What can hang from each mark
Q322: Q861
Q276: Q322 Q608
Q226: Q350
Q608: Q276 Q861
Q81: Q492
Q492: Q81
Q350: Q226
Q861: Q81 Q322 Q350

Every row comes from one small tree of marks. The marks that hang from a mark follow it in brackets, in the order of their numbers. Every link used is in the known rows. Which tree was each row made from?
(in the rows, 128 means zero)
Known rows
Q608{Q861{Q322}}: [121 131  58 134 144 140 122 122 178 130 102 112 148 137 203 124 140 158]
Q861{Q81{Q492} Q322}: [113 152 135  91 155  65 156  96 217 123 144 173 122 153 217 124 135  73]
Q608{Q276}: [131 125 156 188  63 158 130 141  89 136 188  97 134 123 146 126 101 104]
Q608{Q861}: [133 126  64 166 129 131 129 138 134 136 108  87 131 131 177 129 123 157]
Q492{Q81}: [113 152  86 183 119 141 133 129  99 127 142  96 116 118 222 143 123  98]
Q861{Q81 Q322}: [122 136 132 102 141 109 162 142 157 131 139 123 125 141 201 126 145 103]
Q226{Q350}: [145 141 120 195 223 126 114 149 102 135 137  70 114 129 180 144 135 116]
Q608{Q276{Q322} Q861{Q81 Q350}}: [125 146 164 114 107 151 133 134 106 134 138 174 145  83  53 106 122 165]
Q608{Q861{Q81{Q492} Q350}}: [129 146 109 123 176  63 126  99 193 118 105 163 117 149 154 121 144 136]
Q608{Q276 Q861{Q81 Q322}}: [114 128 126  89 122 136 162 137 176 135 165 153 143 140 133 105 126 146]
Q276{Q322 Q608}: [115 101 121 152  77 172 139 140  84 136 128  98 145  95 120 133  99 111]
Q322{Q861{Q81{Q492} Q350}}: [143 139 166 114 150  64 106  94 139 117 120 152  96 157 138 157 136  79]
Q350{Q226}: [143 157 115 172 159 127 124 152 108 128 127  83 109 121 153 122 136 116]
Q81{Q492}: [127 145 112 170 124  93 122  98 162 126 140 120 116 140 208 136 113  75]
Q322{Q861{Q81{Q492} Q350{Q226}}}: [151 164 167 108 201  59 101 101 143 112 109 153  82 153  98 144 152  90]
Q608{Q276{Q322} Q861{Q81}}: [117 140 152 105  98 152 169 140 120 147 154 164 146  77  64 107  99 145]
Q276{Q608}: [126  83 104 168  83 145 138 148 101 130 145  65 130 149 164 139 109 106]
Q608{Q276{Q322{Q861}}}: [134 132 186 145  51 176 110 121  52 144 158 132 137  77  68 148  85  95]
Q276{Q608{Q861{Q322 Q350}}}: [122  88  65 133 130 152  97 125 154 113  93 105 154 164 159 122 153 182]
Q861{Q81{Q492} Q322 Q350}: [123 156 148 104 162  63 118  88 204 111 121 175 120 158 204 121 155  89]
Q861{Q322 Q350{Q226}}: [141 164 126 153 175 131  84 129 135 112 101 114 124 134 174 119 173 140]

Which tree is each row?
[131  82  72 164 112 147 103 136 117 120  97  86 137 157 132 130 136 176] => Q276{Q608{Q861{Q350}}}
[112  85  50 121 123 156 132 130 172 124 114 100 154 162 173 123 130 162] => Q276{Q608{Q861{Q322}}}
[127  89 134 127  77 169 117 129  64 137 119 103 135 105  85 159  97 101] => Q276{Q322{Q861} Q608}
[124  90 157  83  99 143 159 142  76 140 128 121 122 113  63 152 102  92] => Q276{Q322{Q861{Q81}} Q608}
[134 160 101  92 222 109 119 138 176 115  85 147 119 141 130 103 182 183] => Q608{Q861{Q81 Q322 Q350{Q226}}}
[115 104 159  75 118  97 152  99 135 130 131 171 118 123  76 152  89  62] => Q276{Q322{Q861{Q81{Q492}}} Q608}
[136 155 121 143 156 161  83 125 149 115 128 145 145 133 104  98 158 186] => Q608{Q276 Q861{Q322 Q350{Q226}}}
[113  95  84  98 155  83 172 114 205 124 134 129 123 171 137 124 105 121] => Q276{Q608{Q861{Q81{Q492}}}}
[111  96  98  91 124 146 179 145 131 139 114 129 140 105  77 119 104 154] => Q276{Q322 Q608{Q861{Q81}}}
[128 144 142 166  80 180  92 119  90 133 128 143 156  74  73 112 114 176] => Q608{Q276{Q322} Q861{Q350}}
[126 122 133 121 107 124 168 151 135 140 169 130 130 131 106 112 113 146] => Q608{Q276 Q861{Q81}}
[141 135 204 154  59 178  73 114  37 132 142 152 135  81  57 147 114 115] => Q608{Q276{Q322{Q861{Q350}}}}
[125 141 150 123 132  88 129  98 181 120 154 177 124 146 108 109 123 137] => Q608{Q276 Q861{Q81{Q492} Q350}}
[129 141 147 113 143 104 124 134 146 121 116 131 125 145 191 122 171 118] => Q861{Q81 Q322 Q350}
[130  95 172  91 102 139 123 135  61 127 102 134 121 113  49 152 125 109] => Q276{Q322{Q861{Q81 Q350}} Q608}
[121 132 142 100 128 135 127 129 161 123 143 169 142 142 124 102 149 167] => Q608{Q276 Q861{Q81 Q322 Q350}}
[121 140 126 154  76 184 129 127 104 144 149 141 157  74  85 111  90 153] => Q608{Q276{Q322} Q861}
[158 150 166 111 179 101 109 148  83 120 104 111  86 139  87 145 162 115] => Q322{Q861{Q81 Q350{Q226}}}
[129 133 209  95  73 149 148 136  67 147 169 159 124  84  48 140  95  86] => Q608{Q276{Q322{Q861{Q81}}}}
[136 132 105 130 155 102 134 145 134 125 104 122 117 140 140 123 153 169] => Q608{Q861{Q81 Q350}}
[162 147 144 159 162 127  68 134  71 118  98  92  98 135 104 149 158 126] => Q322{Q861{Q350{Q226}}}
[116  81  80 104 137 122 181 157 143 132 126  98 129 158 121 124 117 151] => Q276{Q608{Q861{Q81}}}
